What can hang from each mark
K_377: K_237 K_538
K_783: K_538
K_451: K_538
K_803: K_237 K_347 K_550
K_347: K_803
K_18: K_237
K_538: K_347 K_377 K_451
K_237: K_18 K_377

Each row was made from one small tree. The marks that hang from a mark follow it in brackets, in the order of their numbers. Every link used is in the known rows. Write each row's tree.
Known rows
K_783(K_538(K_347(K_803) K_377 K_451)): [ 1.39 -3.94 -2.38  0.21  0.84 -2.86  0.64  0.60  3.83 -1.40 -2.58 -0.95
  0.81  0.32  5.33  2.75  0.00 -1.38 -0.02 -0.67  0.98 -0.33  2.17]
K_18(K_237(K_377(K_538(K_347 K_451)))): [ 1.79 -4.03 -1.83  1.00 -0.69  0.54 -0.99  0.40  1.87 -0.78 -0.57 -0.35
 -1.14  1.46  0.62  0.12  2.81 -0.43 -0.22  1.57 -1.49 -2.60 -0.24]
K_347(K_803(K_237)): [-3.06 -2.21 -0.94 -0.21 -0.83 -2.85  1.15  1.35  1.61 -0.14  2.32  2.82
 -0.96 -1.36  2.17 -0.16  0.81 -0.93 -1.90 -0.07  3.77  0.79  1.42]
K_538(K_347 K_377(K_237(K_18)) K_451): [ 0.10 -2.37 -1.65  0.61  1.24 -1.42  0.66  0.85  3.85 -0.24 -1.51 -3.59
  1.47  0.68 -0.45  0.60  2.28 -0.93  0.14 -1.30 -3.05 -1.36  1.48]
K_377(K_237 K_538(K_451)): [-1.22 -3.46 -1.87  1.32  0.35 -1.59 -1.06  1.53  3.16 -1.43  3.03  0.29
 -1.55  1.96  1.40  1.20  4.10 -2.44 -1.53  1.36 -0.75 -0.36  0.44]
K_803(K_237(K_18) K_347 K_550): [-2.70  2.82  0.69 -0.21 -0.40 -0.81 -0.85  2.20  0.72  1.42  3.58  1.63
  0.60 -0.20 -2.08 -0.25  2.14  1.99 -2.82 -2.06 -0.73 -0.26  2.58]
K_347(K_803(K_237 K_550)): [-2.34  0.17 -0.12 -0.52 -0.91 -2.64 -0.46  1.68  0.81  0.26  1.81  5.75
 -2.35 -0.11  2.72  0.52  0.95  0.46 -3.03  0.24  3.65  0.49  1.60]
K_237(K_377(K_538(K_451))): [-2.83 -2.69 -1.91  0.84 -0.06 -1.76 -0.41  0.92  3.00 -1.59  2.19  0.35
 -0.89  2.21  1.33  0.20  3.17 -0.04 -1.45  1.00 -0.96  0.12  0.42]
K_538(K_347(K_803(K_550)) K_451): [ 0.00 -3.32 -1.96  0.32 -0.04 -1.64 -2.05  0.72  3.83 -1.22 -1.06  2.36
 -3.94 -0.71  2.67  2.81  1.73  0.74 -1.79  0.28 -0.31 -0.73  2.05]
K_538(K_347 K_377(K_237)): [ 0.14 -1.41 -1.24  0.39  0.12 -3.14  0.57  0.48  2.32 -0.98 -0.58 -1.12
  1.83 -1.38  3.33 -0.16  2.11 -1.97 -0.54 -1.45  1.37 -0.50  0.62]
K_237(K_18 K_377(K_538(K_347 K_451))): [-1.11 -2.74 -1.90  0.90  1.01  0.16  0.12  0.88  2.59 -0.96 -0.95 -2.74
 -1.21  1.79 -1.82  0.80  3.31  1.12 -0.84  2.30 -4.17 -1.18  1.13]
K_18(K_237): [-2.10 -3.32 -1.79  0.00 -1.20 -2.05  0.64  0.60  2.25  0.09  2.89 -0.04
  2.85  0.55  1.88 -1.69  2.70 -1.39 -1.27 -0.82  3.53 -1.06  0.37]
K_18(K_237(K_377)): [-3.99 -0.86 -1.66 -0.22 -1.07 -2.19  0.71  0.05  1.50 -0.52  1.41 -0.04
  2.70  1.84  2.77 -2.90  2.43 -0.85 -1.01 -0.39  2.74 -0.12 -0.13]
K_538(K_347(K_803) K_377 K_451): [ 0.09 -5.34 -2.15  0.42  0.54 -3.09  0.52  0.61  4.59 -1.14 -2.21 -0.47
 -0.87 -2.00  2.77  1.87  0.43 -0.96 -0.17 -1.55  0.41 -0.83  1.81]
K_803(K_237(K_18 K_377(K_538))): [-3.32  0.64 -0.01  0.05  0.09 -0.79  1.77  1.82 -0.42  0.58  1.90  0.84
  0.35  2.29 -1.59 -1.52  2.57  0.85 -2.07  2.41 -0.19  0.04  0.77]
K_347(K_803(K_237(K_377) K_550)): [-4.45  2.61  0.01 -0.71 -0.77 -2.68 -0.42  1.10  0.10 -0.33  0.35  5.87
 -2.49  1.24  3.77 -0.74  0.79  1.05 -2.70  0.95  2.84  1.50  1.06]
K_538(K_347): [-0.28 -3.65 -2.15  0.22 -1.09 -2.11  0.18  0.26  2.77 -1.13  1.72 -1.26
  0.88 -2.37  1.81  0.45  2.56  0.23 -1.37 -1.06  1.30 -0.63  1.09]
K_237(K_18 K_377): [-7.01  0.41 -1.81 -0.28  0.66 -2.50  1.82  0.50  2.14 -0.72  0.99 -2.26
  2.51  2.23  0.31 -2.21  2.95  0.65 -1.60  0.31  0.15  1.38  1.31]
K_451(K_538(K_377)): [-0.57 -0.46 -1.15 -0.40 -0.31 -5.41  0.41  1.18  1.31  0.63  1.00  0.58
  3.96  0.92  3.49  0.27  1.93 -0.75 -1.67 -1.73  3.69 -0.07  1.72]
K_803(K_550): [-2.73 -0.43 -1.17 -0.24 -0.90 -2.92 -0.78  1.06  2.21 -0.56  3.20  2.55
  0.60  0.78  2.84 -0.03  3.00  0.97 -3.11 -0.89  2.42  0.24  1.22]
K_803(K_237(K_18 K_377) K_550): [-3.79  3.74  0.26 -0.85 -0.67 -0.98  0.33  1.27 -0.17  0.93  1.61  2.77
  0.55  2.82 -0.18 -1.85  1.98  2.86 -2.72  0.18  0.01  0.47  1.16]
K_538(K_347 K_451): [ 1.27 -5.32 -2.69  0.57 -1.29 -0.92 -0.68  0.29  4.47 -1.17  1.97 -1.60
 -0.36 -1.83  0.86  1.63  2.37  0.60 -0.71 -1.92 -1.13 -1.41  1.21]
K_538(K_347(K_803(K_237)) K_451): [ 1.53 -4.72 -1.67  0.31 -1.30 -0.65 -0.23  0.91  3.07 -0.39  0.48  1.52
 -3.17 -2.74  0.78  2.02  0.36  0.08 -0.59 -0.75 -0.07 -1.09  1.59]
K_803(K_237(K_18 K_377) K_347 K_550): [-4.68  5.31  0.79 -0.39 -0.20 -1.02 -0.82  1.62 -0.10  0.77  2.09  1.59
  0.59  1.24 -1.40 -1.41  1.89  2.49 -2.49 -1.54 -1.50  0.74  2.05]
K_803(K_237(K_377) K_347 K_550): [-3.11  4.53  0.70 -0.33 -1.56 -1.63 -1.72  1.32  0.03 -0.15  3.25  3.77
 -0.29 -0.27  1.28 -1.04  1.51  1.93 -2.57 -2.59  0.40  0.81  1.32]

Which tree is each row?
[ 2.42 -4.33 -0.96  0.15 -0.73 -1.86  0.63  1.07  3.09  0.13 -1.16  1.67
 -1.51 -2.78  1.39  1.63 -0.78 -0.15 -0.07 -2.15  0.62 -1.48  1.60]  K_538(K_347(K_803(K_237)) K_377 K_451)
[-2.92 -1.51 -1.09  0.44 -0.30 -1.68  0.51  0.88  0.46 -0.56  1.27  0.87
  1.12  2.78  2.13 -2.07  3.24 -1.40 -1.46  2.37  2.43 -0.83 -0.41]  K_18(K_237(K_377(K_538)))
[ 1.36 -0.95 -0.30  0.43 -1.37 -0.42  0.18  0.97 -0.51 -0.44  0.97  1.79
 -1.46 -1.00  0.85 -0.13  1.98  0.90 -1.50  1.57  0.34 -0.94  0.05]  K_803(K_237(K_377(K_538(K_347))))
[ 0.36  0.30 -1.31 -0.30  0.15 -3.77 -2.47  0.97  0.23 -0.19 -2.38  3.64
 -2.51  0.43  4.47  2.77  2.23  0.14 -2.77  2.13  2.52 -0.16  2.60]  K_451(K_538(K_347(K_803(K_550))))
[-1.38 -3.16 -1.69  0.76 -0.39 -0.59 -0.43  0.85  2.14 -0.59  1.48  0.60
 -0.10  3.42  1.01 -0.93  3.03 -1.05 -0.85  1.30 -0.22 -1.43 -0.26]  K_18(K_237(K_377(K_538(K_451))))
[ 0.57  1.23 -0.98  0.03  1.40 -3.60  0.08  1.07  0.46  0.83 -2.75 -2.24
  2.87  1.58  1.22  0.50  2.78 -1.46 -0.78  0.64 -0.01 -0.83  2.06]  K_451(K_538(K_347 K_377(K_237(K_18))))
[-1.55  0.75 -1.33 -0.04  0.61 -4.17  1.15  0.90  1.79 -1.07  1.06 -0.76
  4.71  2.83  6.42 -0.24  1.94 -2.97 -1.05 -0.74  3.20  1.16  0.88]  K_783(K_538(K_377(K_237)))
[ 2.12 -4.87 -1.94  0.42 -0.73 -2.12  0.31  0.50  4.51 -0.60  0.29 -1.62
  1.45 -1.98  1.32  1.29  1.22  0.33 -0.17 -3.22 -0.45 -1.76  1.17]  K_538(K_347 K_377 K_451)
[ 1.64 -0.29  0.55 -0.45 -0.58 -2.67 -0.05  1.41  0.63  0.73 -1.90  4.92
 -1.71 -2.09  2.98  1.13 -0.37  0.81 -1.92 -0.68  2.99 -1.02  1.59]  K_538(K_347(K_803(K_237 K_550)) K_377)
[ 1.53  0.00 -1.43  0.18  0.36 -3.02  0.73  0.47  1.55 -1.35 -0.98 -1.65
  3.60  1.03  6.03  0.70  1.65 -2.34 -0.38 -0.54  1.95 -0.07  0.92]  K_783(K_538(K_347 K_377(K_237)))
[-4.48  0.14 -1.01  0.05  1.62 -3.58  1.99  1.30  2.37 -0.01  0.34 -2.16
  3.72  1.95  0.99 -1.61  2.73 -1.95 -1.08 -0.57  0.98  0.53  1.27]  K_538(K_377(K_237(K_18)))
[-1.37 -0.66 -1.10  0.30  1.38 -2.49  1.45  0.83  2.17 -0.19 -1.70 -3.09
  2.60  0.08  0.53 -0.62  2.50 -1.39 -0.53 -0.40 -0.36 -0.65  1.31]  K_538(K_347 K_377(K_237(K_18)))
[-5.37  2.88 -0.09 -0.14 -0.22 -1.23  0.88  1.35  0.70  0.35  2.56 -1.35
  1.87 -0.06 -2.02 -2.00  1.70  1.14 -1.37 -1.90 -1.40  1.02  1.88]  K_803(K_237(K_18 K_377) K_347)
[-2.83 -2.49 -1.74  1.24  1.67 -0.90 -0.12  1.85  3.01 -0.62  1.95 -1.74
 -0.67  3.43 -1.34  0.74  4.47 -1.83 -1.43  2.39 -2.62 -0.48  1.16]  K_377(K_237(K_18) K_538(K_451))
[-5.37  0.50 -0.24  0.10  1.44 -1.76  1.94  1.94 -0.25 -0.01 -0.59  2.02
 -1.89  2.22 -0.41 -0.98  1.79 -0.36 -2.04  4.22  0.93  1.02  1.32]  K_347(K_803(K_237(K_18 K_377(K_538))))
[ 1.40 -1.64 -1.37 -0.26 -0.79 -1.55  0.71  0.86  0.64 -0.66 -0.17  1.43
 -0.28 -0.87  4.52  1.71  0.17 -0.77 -1.19  1.11  3.07  0.15  1.80]  K_783(K_538(K_347(K_803(K_237))))
[ 2.06  0.40 -1.08  0.14  0.13 -4.29 -0.80  0.72  0.50  0.07 -1.67 -0.23
  2.04  0.19  4.04  0.97  2.37 -2.06 -0.83 -0.43  1.69 -0.72  1.31]  K_451(K_538(K_347 K_377(K_237)))
[-5.77 -0.22 -1.18  0.38  1.44 -2.06  1.59  1.35  1.16 -0.76  0.79 -1.31
  1.00  3.09 -0.30 -1.42  3.76  0.23 -2.10  3.00 -0.32  0.72  0.99]  K_237(K_18 K_377(K_538))
[-1.15  1.86 -0.04 -0.49 -0.95 -1.50 -0.81  0.64 -0.13 -0.53 -1.71  5.03
 -3.44 -0.63  3.28  0.22  0.52  1.52 -2.13  1.18  1.48  0.37  1.18]  K_538(K_347(K_803(K_237(K_377) K_550)))
[-1.26 -4.72 -1.75  0.92  0.85 -2.56  0.24  1.28  1.92 -1.61 -1.02  0.86
 -2.99 -1.75  2.43  1.95  2.52 -1.74 -1.89  3.39  1.96 -0.33  1.42]  K_377(K_538(K_347(K_803)))
[-0.13 -0.96 -1.91  0.28  0.48 -3.00  0.27  0.83  3.45 -1.21  1.10 -1.13
  3.46  3.43  5.36  0.88  1.74 -2.54 -0.31 -1.61  0.63  0.39  1.07]  K_783(K_538(K_377(K_237) K_451))
[-1.10  2.08  0.55 -0.14 -1.81 -1.55 -1.80  1.87  0.84  0.54  4.68  3.52
 -0.06 -1.57  0.51  0.21  1.81  1.34 -2.93 -3.00  1.01 -0.12  1.83]  K_803(K_237 K_347 K_550)
[-6.56  1.04 -0.80 -0.60  0.66 -2.26  2.19  1.14  0.73  0.03 -0.36  1.02
 -0.42  1.34  0.42 -1.80  0.98  0.23 -1.55  1.54  1.19  1.69  1.64]  K_347(K_803(K_237(K_18 K_377)))
[ 0.42 -3.39 -1.82  1.43  1.38  0.19 -0.58  1.44  2.76 -0.77 -0.12 -2.61
 -1.73  1.54 -1.79  1.75  4.23 -1.24 -0.87  2.71 -3.95 -1.68  1.21]  K_377(K_237(K_18) K_538(K_347 K_451))
[-0.40 -3.47 -1.98  0.75  1.14 -3.03 -0.13  0.64  4.02 -1.55 -2.79 -0.39
 -1.59 -0.92  3.44  1.62  1.01 -2.83  0.13 -0.75 -0.16 -0.32  1.40]  K_538(K_347(K_803) K_377(K_237) K_451)
[ 2.32 -5.97 -2.16  1.22 -0.46 -0.41 -0.95  1.11  3.49 -1.14  1.71 -0.72
 -1.72 -0.97  0.05  2.41  3.23  0.00 -1.15  0.59 -1.58 -2.02  0.91]  K_377(K_538(K_347 K_451))
[-1.18 -1.84 -1.52  0.68 -0.03 -1.68  0.06  0.53  1.07 -1.78  0.01 -0.05
 -0.76 -0.18  1.94  0.07  3.12  0.15 -1.58  2.15  0.26 -0.29  0.30]  K_237(K_377(K_538(K_347)))
[ 2.91 -1.81 -2.11  0.54  0.20 -1.87 -0.23  0.46  3.21 -1.34 -0.80 -2.16
  2.39  1.57  4.90  1.93  1.47 -1.93  0.26 -1.41 -0.70 -0.77  1.12]  K_783(K_538(K_347 K_377(K_237) K_451))
[-4.22 -2.03 -1.79  0.72  1.21 -0.92  0.67  1.30  2.84 -0.84  1.06 -1.62
 -0.13  3.69 -1.45 -0.23  3.57  0.54 -1.43  2.01 -2.87 -0.05  1.13]  K_237(K_18 K_377(K_538(K_451)))
[-1.82 -0.18 -0.16  0.22 -1.18 -1.48  0.73  1.44 -0.30 -0.34  3.03  2.92
 -0.44  0.90  1.20 -1.02  2.16  0.36 -2.12  1.31  1.74  0.24 -0.01]  K_803(K_237(K_377(K_538)))
[-3.38  0.16 -0.96 -0.34  0.44 -1.16  1.66  0.67  0.52 -0.24 -2.36  0.25
 -1.50 -0.60 -0.04 -0.83  0.77  0.77 -0.93  1.83 -0.04  0.49  1.66]  K_538(K_347(K_803(K_237(K_18 K_377))))
[-1.13 -1.70 -1.37  1.11  1.52 -0.85  0.28  1.46  1.11 -0.71 -0.30 -2.17
 -0.62  0.89 -0.73  0.55  4.43 -1.66 -1.53  3.59 -1.42 -0.94  1.06]  K_377(K_237(K_18) K_538(K_347))
[ 1.80 -1.82 -1.60 -0.16 -0.29 -2.99  1.34  0.47  2.10 -0.84 -0.42 -1.78
  4.27 -0.15  5.24  1.03  1.04 -0.46 -0.68 -1.42  2.47 -0.52  1.39]  K_783(K_538(K_347 K_377))
[ 1.09 -3.92 -1.38  1.00  0.75 -1.13 -2.33  1.50  2.72 -1.23 -1.33  3.33
 -5.51  0.18  1.91  3.62  2.55  0.11 -2.31  2.74 -0.73 -1.33  1.74]  K_377(K_538(K_347(K_803(K_550)) K_451))
[ 1.24  0.70 -0.56 -0.45  0.71 -5.00 -1.62  1.23  0.36  0.36 -3.93  3.82
 -0.75  0.19  4.89  2.46  1.07 -0.08 -2.26  0.76  3.09 -0.54  2.60]  K_451(K_538(K_347(K_803(K_550)) K_377))
[-0.30 -2.94 -0.47  0.55  0.99 -0.59  1.24  2.09  0.27  0.50 -1.02  1.00
 -2.83 -1.01 -1.60  1.31  1.78 -0.30 -1.76  3.97  0.26 -1.11  1.91]  K_377(K_538(K_347(K_803(K_237(K_18)))))
[-0.08 -2.18 -1.74 -0.15  1.02 -4.04  1.61  0.62  2.23 -1.35 -2.89 -0.51
  2.10 -0.31  6.44  1.62  0.18 -1.82 -0.74  0.22  3.55  0.44  2.06]  K_783(K_538(K_347(K_803) K_377))
